Each row was made from one walk, in order. Every step used is in the known rows, and no mark comes twice. Write each row's walk.
Known rows:
kuzirof/lopaluk/mitize/tufop/zubepe: -29.3  25.5  -29.9  -18.2  -13.2  13.5  -14.3  -4.8  45.3  17.0  -13.2  -36.5  -50.9  -23.8  18.6  3.9  9.1  12.7  -58.2  14.3  -3.1
zeniz/zubepe: -3.5  -13.2  -2.4  10.3  -2.0  4.3  14.2  0.4  26.6  11.3  -5.3  -19.9  -17.3  -12.7  6.6  21.7  11.8  -3.6  -7.4  -17.3  -1.3
lopaluk/kuzirof/zeniz/zubepe/tufop: -18.6  3.9  -38.0  -1.2  -13.9  7.4  28.3  7.5  48.5  32.0  -47.1  2.9  -39.1  -11.4  13.2  39.9  29.2  24.2  -1.1  -20.0  -14.5
kuzirof/zeniz/zubepe/tufop: -16.5  -21.0  -47.6  -0.2  0.1  4.4  21.5  2.2  35.7  23.7  -11.8  -10.2  -30.9  5.2  11.4  47.9  40.0  4.4  -1.1  -23.3  -34.1
kuzirof/lopaluk/mitize: 18.3  6.8  -19.8  -6.0  -20.7  7.3  11.9  1.3  57.7  6.2  -25.2  -7.3  3.2  -13.8  13.3  -6.5  9.6  24.0  -21.4  5.5  12.2
mitize/tufop/zubepe/zeniz: -49.3  17.0  -9.5  -19.5  17.8  -4.4  -10.4  -0.8  -14.4  -11.2  13.4  -28.8  -43.3  14.9  -11.6  16.1  37.0  -13.0  -41.5  3.0  -30.3
kuzirof/lopaluk/mitize/tufop: -9.8  26.8  -24.0  -25.8  -17.8  4.3  -5.2  -3.6  43.4  17.3  -15.4  -13.1  -32.5  -17.9  11.3  -17.7  13.1  12.1  -30.8  14.2  -0.9
mitize/lopaluk/kuzirof/zeniz: -30.0  36.2  -28.9  -6.4  -18.4  20.6  24.8  3.2  45.7  20.8  -67.3  -0.9  -16.7  2.6  9.7  -18.8  1.4  63.2  -19.3  18.7  -7.1
rokik/mitize/tufop/zubepe/zeniz: -63.9  10.0  -15.7  -34.6  2.8  -4.2  -8.5  -0.9  -5.3  -7.6  24.9  -26.8  -46.0  13.3  -14.4  16.2  41.7  -11.7  -20.5  -20.3  -38.6
zeniz/kuzirof/lopaluk: 11.2  -4.0  -12.3  -20.3  -23.8  -12.7  -3.9  6.3  52.1  5.8  -17.4  -33.9  -12.1  4.1  25.4  -1.6  -35.9  25.7  -39.5  17.1  -16.4
kuzirof/zeniz/zubepe/tufop/mitize/lopaluk: -42.3  4.0  -62.9  -8.4  -8.9  18.9  32.2  9.7  34.9  33.0  -28.2  -56.3  -24.6  17.0  24.6  37.3  34.9  41.9  -85.7  -13.8  -44.8
tufop/zubepe: -18.7  1.4  -4.6  5.1  2.9  8.6  -9.8  3.6  4.1  -1.5  0.6  -27.1  -16.5  -5.8  5.1  19.1  -1.3  0.5  -28.9  -1.5  -5.0
kuzirof/zeniz/zubepe/tufop/mitize: -29.0  -5.3  -50.4  6.6  -1.8  7.5  20.4  10.5  32.9  28.8  -7.5  -34.9  -13.7  12.9  23.1  55.9  38.9  5.2  -53.7  -37.7  -26.2
tufop/mitize/lopaluk/kuzirof/zeniz/zubepe: -43.4  33.7  -34.7  12.2  -16.5  22.6  39.6  11.1  74.5  36.0  -66.7  -49.4  -16.0  -3.9  25.7  8.1  10.8  59.0  -80.6  -7.0  -5.2
tufop/zubepe/zeniz/kuzirof/lopaluk/mitize: -3.9  12.0  -23.3  -24.8  -19.8  -10.2  16.6  10.7  64.1  -8.4  -15.8  -50.4  -11.2  2.4  17.4  26.4  0.9  26.2  -65.8  4.0  -15.4
lopaluk/mitize: 8.4  19.5  -8.5  -5.3  -10.2  6.1  13.4  2.4  12.3  11.0  2.8  8.7  9.9  -16.1  -2.3  2.3  3.4  3.0  7.9  -3.3  20.5
mitize/lopaluk/kuzirof/zeniz/zubepe/tufop: -36.4  15.9  -48.8  -20.0  -21.1  21.9  38.8  4.7  46.9  35.2  -64.0  -16.8  -49.3  -5.4  14.4  24.6  25.4  59.7  -28.7  2.4  -30.6
lopaluk/kuzirof/zeniz/zubepe/tufop/mitize: -31.9  15.9  -37.1  4.5  -13.1  8.0  28.2  19.6  44.1  39.5  -40.2  -23.9  -19.7  -6.3  22.3  48.9  27.2  22.3  -52.3  -33.4  -9.5
kuzirof/lopaluk: 9.0  -13.4  -7.9  -0.9  -7.6  -0.8  -0.5  0.3  46.3  -8.5  -28.7  -13.7  -7.4  3.3  12.6  -8.4  7.0  18.1  -30.1  11.2  -10.4
mitize/lopaluk/kuzirof: -20.7  34.3  1.6  -19.1  -21.8  14.0  17.2  1.1  10.4  8.9  -54.5  -9.4  -18.5  -11.3  1.9  -21.7  -13.6  54.8  -28.9  24.5  2.6

Which walk is each row?
-51.3  11.4  -54.2  -37.1  -37.6  24.0  42.3  7.5  57.0  36.9  -54.0  -19.5  -52.4  -5.4  12.3  22.6  31.3  60.3  -10.2  -22.4  -36.7
rokik/mitize/lopaluk/kuzirof/zeniz/zubepe/tufop
18.9  12.2  -21.5  -29.1  -22.3  -19.6  22.5  11.7  62.7  -4.4  -18.4  -26.8  4.9  11.5  10.3  7.3  4.3  28.0  -37.7  5.7  -9.7
zubepe/zeniz/kuzirof/lopaluk/mitize
-9.8  29.3  -29.0  -47.1  -19.7  -22.4  4.8  6.0  46.2  6.4  -4.8  -32.0  -31.7  6.1  10.2  -3.7  6.9  15.3  -45.2  11.4  -23.9
zubepe/zeniz/kuzirof/lopaluk/mitize/tufop
-17.7  37.6  -15.6  -22.0  -7.2  4.7  -5.8  -2.0  -5.4  25.0  13.1  4.0  -27.1  -19.4  -0.3  -8.4  6.4  -8.8  -1.3  2.9  10.0
lopaluk/mitize/tufop
-63.5  16.1  -15.9  -30.7  -8.5  8.9  -20.9  -4.7  -2.7  14.0  26.3  -28.6  -56.0  -10.4  4.0  9.8  4.2  -11.4  -14.5  -15.0  -22.1
rokik/mitize/tufop/zubepe
-14.7  11.0  -20.4  21.0  -7.6  12.3  26.7  1.6  74.9  27.3  -51.4  -0.9  -22.6  -14.7  13.2  17.4  13.4  19.9  6.5  -20.8  5.6
lopaluk/kuzirof/zeniz/zubepe
-12.2  27.9  -18.2  9.4  -7.3  10.2  13.0  3.5  44.2  19.6  -48.1  20.1  -6.5  -4.7  4.3  -4.5  3.4  25.0  11.6  -2.4  9.5
lopaluk/kuzirof/zeniz
-1.4  7.2  -0.8  -23.9  -2.7  -27.0  13.9  8.2  2.4  -11.6  11.4  -19.7  1.9  25.4  0.1  14.7  -4.2  2.7  -15.3  -1.5  -23.8
zubepe/zeniz/kuzirof
-45.2  42.7  -47.5  -23.0  -22.3  15.8  25.5  14.1  21.0  29.9  -55.7  -23.5  -15.4  15.3  15.0  8.4  12.4  64.2  -77.9  5.1  -23.2
zubepe/tufop/mitize/lopaluk/kuzirof/zeniz
-33.8  21.9  -27.4  -25.0  -3.1  0.3  1.6  3.4  43.7  -10.3  -14.1  -35.1  -39.6  1.9  2.5  10.0  46.4  11.9  -63.5  7.7  -19.7
kuzirof/lopaluk/mitize/tufop/zubepe/zeniz
-16.9  5.1  -17.2  -14.9  -5.4  -4.3  2.9  15.1  -25.7  8.8  13.1  -19.3  2.3  12.1  5.7  30.2  14.1  4.8  -57.6  -13.4  -12.7
zubepe/tufop/mitize
-10.4  -8.0  -14.7  -22.2  -9.5  -20.3  0.7  11.8  52.4  -19.3  -19.0  -56.6  -18.7  21.9  15.8  26.3  -3.5  22.9  -72.3  11.5  -35.5
tufop/zubepe/zeniz/kuzirof/lopaluk
-38.4  13.6  -20.2  -40.6  -6.9  -21.5  -16.4  4.3  37.8  -6.2  -3.5  -62.8  -56.5  18.5  16.2  15.3  -2.2  13.5  -80.7  16.6  -47.0
mitize/tufop/zubepe/zeniz/kuzirof/lopaluk
-43.9  32.9  -34.2  -21.6  -31.7  22.6  27.0  4.2  55.3  26.7  -53.8  -1.3  -20.6  3.4  6.9  -19.0  8.4  62.5  2.3  -3.2  -14.5
rokik/mitize/lopaluk/kuzirof/zeniz
-40.0  49.1  -28.4  3.9  -17.4  20.0  23.8  11.4  45.0  26.0  -63.4  -26.2  -1.1  10.4  17.9  -14.5  -0.9  61.5  -72.9  6.3  -2.5
tufop/mitize/lopaluk/kuzirof/zeniz
8.8  -10.1  -10.2  -24.3  -11.1  -26.4  13.3  10.9  49.0  -20.9  -19.3  -32.6  -4.9  28.0  9.1  5.0  -1.5  22.5  -44.2  7.4  -33.2
zubepe/zeniz/kuzirof/lopaluk
-50.3  18.1  -38.1  -10.5  -31.9  24.9  40.7  4.1  86.5  33.6  -61.5  -22.0  -34.8  -8.7  12.2  0.3  15.7  59.5  -5.3  -18.8  -18.5
rokik/mitize/lopaluk/kuzirof/zeniz/zubepe
-27.2  36.1  -32.9  -36.4  -27.5  0.0  -20.6  3.4  49.2  27.7  -4.7  -53.2  -58.0  -22.1  30.5  9.9  -35.9  20.3  -68.2  16.7  -13.9
zeniz/kuzirof/lopaluk/mitize/tufop/zubepe
